In the rows, zero is written as 128.
Known rows, with every way that one mark hangs from another:
gimev{niliko{kefot regiku}}: [109 124 113  89  95  58 205 130 128 153 127  67 101 119 131 117 204]
fibi{regiku{niliko}}: [116 124 129 111 130 102 168 116 135 120 150  85  99 132 139 105 162]
tivof{bipo{fibi{regiku{niliko{kefot}}} niza} pigosol}: [119  97 118 145 158 132 130  94 122 129 157 159  97 105 129 119  91]
fibi{regiku}: [100 119 129 135 129 102 154 106 138 116 156 109 108 146 128 127 150]
regiku{fibi niliko}: [105 136 107 112 145  95 185 125 107 131 119  69  94  85 168 107 154]
tivof{bipo{fibi{regiku{niliko{gimev}}} niza} pigosol}: [118 105 119 154 165 141 138  88 116 129 151 155  99 111 122 106  89]
niliko{gimev kefot regiku{fibi}}: [112 143 121  93 115  87 202 143  87 172 105  33  70  94 147 122 216]
pigosol{tivof{bipo{fibi niza}}}: [ 90 107 115 176 165 115 140  84 125 104 143 162 123 131 121 128  57]
tivof{bipo{niza} pigosol}: [ 71  99 101 175 156 102 141  84 154 116 165 183 112 131 130 137  65]
regiku{fibi niliko{gimev kefot}}: [121 142 110  97 122  97 210 140  93 156 105  35  80  83 163 102 198]
tivof{bipo{fibi}}: [107 105 109 156 159 108 160  91 119 117 144 144 101 135 121 111  98]
bipo{fibi{regiku{niliko}} tivof{pigosol}}: [121  93 125 147 126 125 136  85 131 103 139 163 109  97 145 133 110]
tivof{bipo{fibi{regiku} niza} pigosol}: [103  96 117 169 168 137 117  79 126 118 163 182 108 118 121 128  68]
bipo{fibi tivof}: [106  96 109 166 123 114 153  78 135 112 124 159 117 108 136 133 112]
gimev{niliko}: [ 95 121 102 126 109  69 196 107 141 126 135 103 125 135 124 113 161]
bipo{niza}: [ 83 116  98 155 136 107 155  92 155 135 143 128 121 121 132 121 121]
kefot{niliko{regiku{fibi}}}: [ 89 134 133  91 133  73 184 134 104 147 123  56  94 103 141 128 162]
pigosol{tivof{bipo{fibi{regiku{niliko{gimev kefot}}} niza}}}: [120 116 130 147 152 128 156 102 108 123 135 119 106 124 122 110 103]

Rows:
[ 94  87  99 185 133 135 122  63 148 119 134 199 127  85 137 145  74]
bipo{fibi niza tivof{pigosol}}
[ 97 143 135  90 126  81 203 137  92 159 111  35  88 105 133 116 183]
kefot{niliko{gimev regiku{fibi}}}
[122 131 130 110 125 108 182 119 125 130 141  69  95 135 132  95 179]
fibi{regiku{niliko{gimev}}}
[121  94 121 160 137 153 117  74 136 124 136 172 117  79 143 126  99]
bipo{fibi{regiku{niliko}} niza tivof{pigosol}}
[113 145 109 111 139 101 203 128  96 144 107  48  89  89 160  95 175]
regiku{fibi niliko{gimev}}
[119 100 125 172 138 160 119  69 132 133 130 160 122  95 131 125 118]
bipo{fibi{regiku} niza tivof}
[ 74 111 116 177 158  98 150  89 141 103 150 157 124 144 126 135  64]
pigosol{tivof{bipo{niza}}}
[101 136 113 101 125  72 194 124 107 148 118  67 105 102 143 113 185]
gimev{niliko{regiku{fibi}}}
[129 129 131  99 110 103 188 128 122 139 138  58  88 130 134 101 197]
fibi{regiku{niliko{gimev kefot}}}
[120 128 106  99 101  81 216 131 131 144 124  56  88 118 140  96 189]
regiku{niliko{gimev kefot}}
[113  99 116 154 169 137 126  86 124 121 159 167 103 109 128 114  76]
tivof{bipo{fibi{regiku{niliko}} niza} pigosol}
[126  92 121 151 126 150 122  82 135 131 135 163 112  74 144 131 115]
bipo{fibi{regiku{niliko{kefot}}} niza tivof{pigosol}}
[114  99 121 145 161 114 140  95 120 105 161 160  96 124 128 119  84]
tivof{bipo{fibi{regiku{niliko}}} pigosol}
[ 93  93 104 164 158 100 144  86 129 102 159 182 104 129 124 134  63]
tivof{bipo{fibi} pigosol}
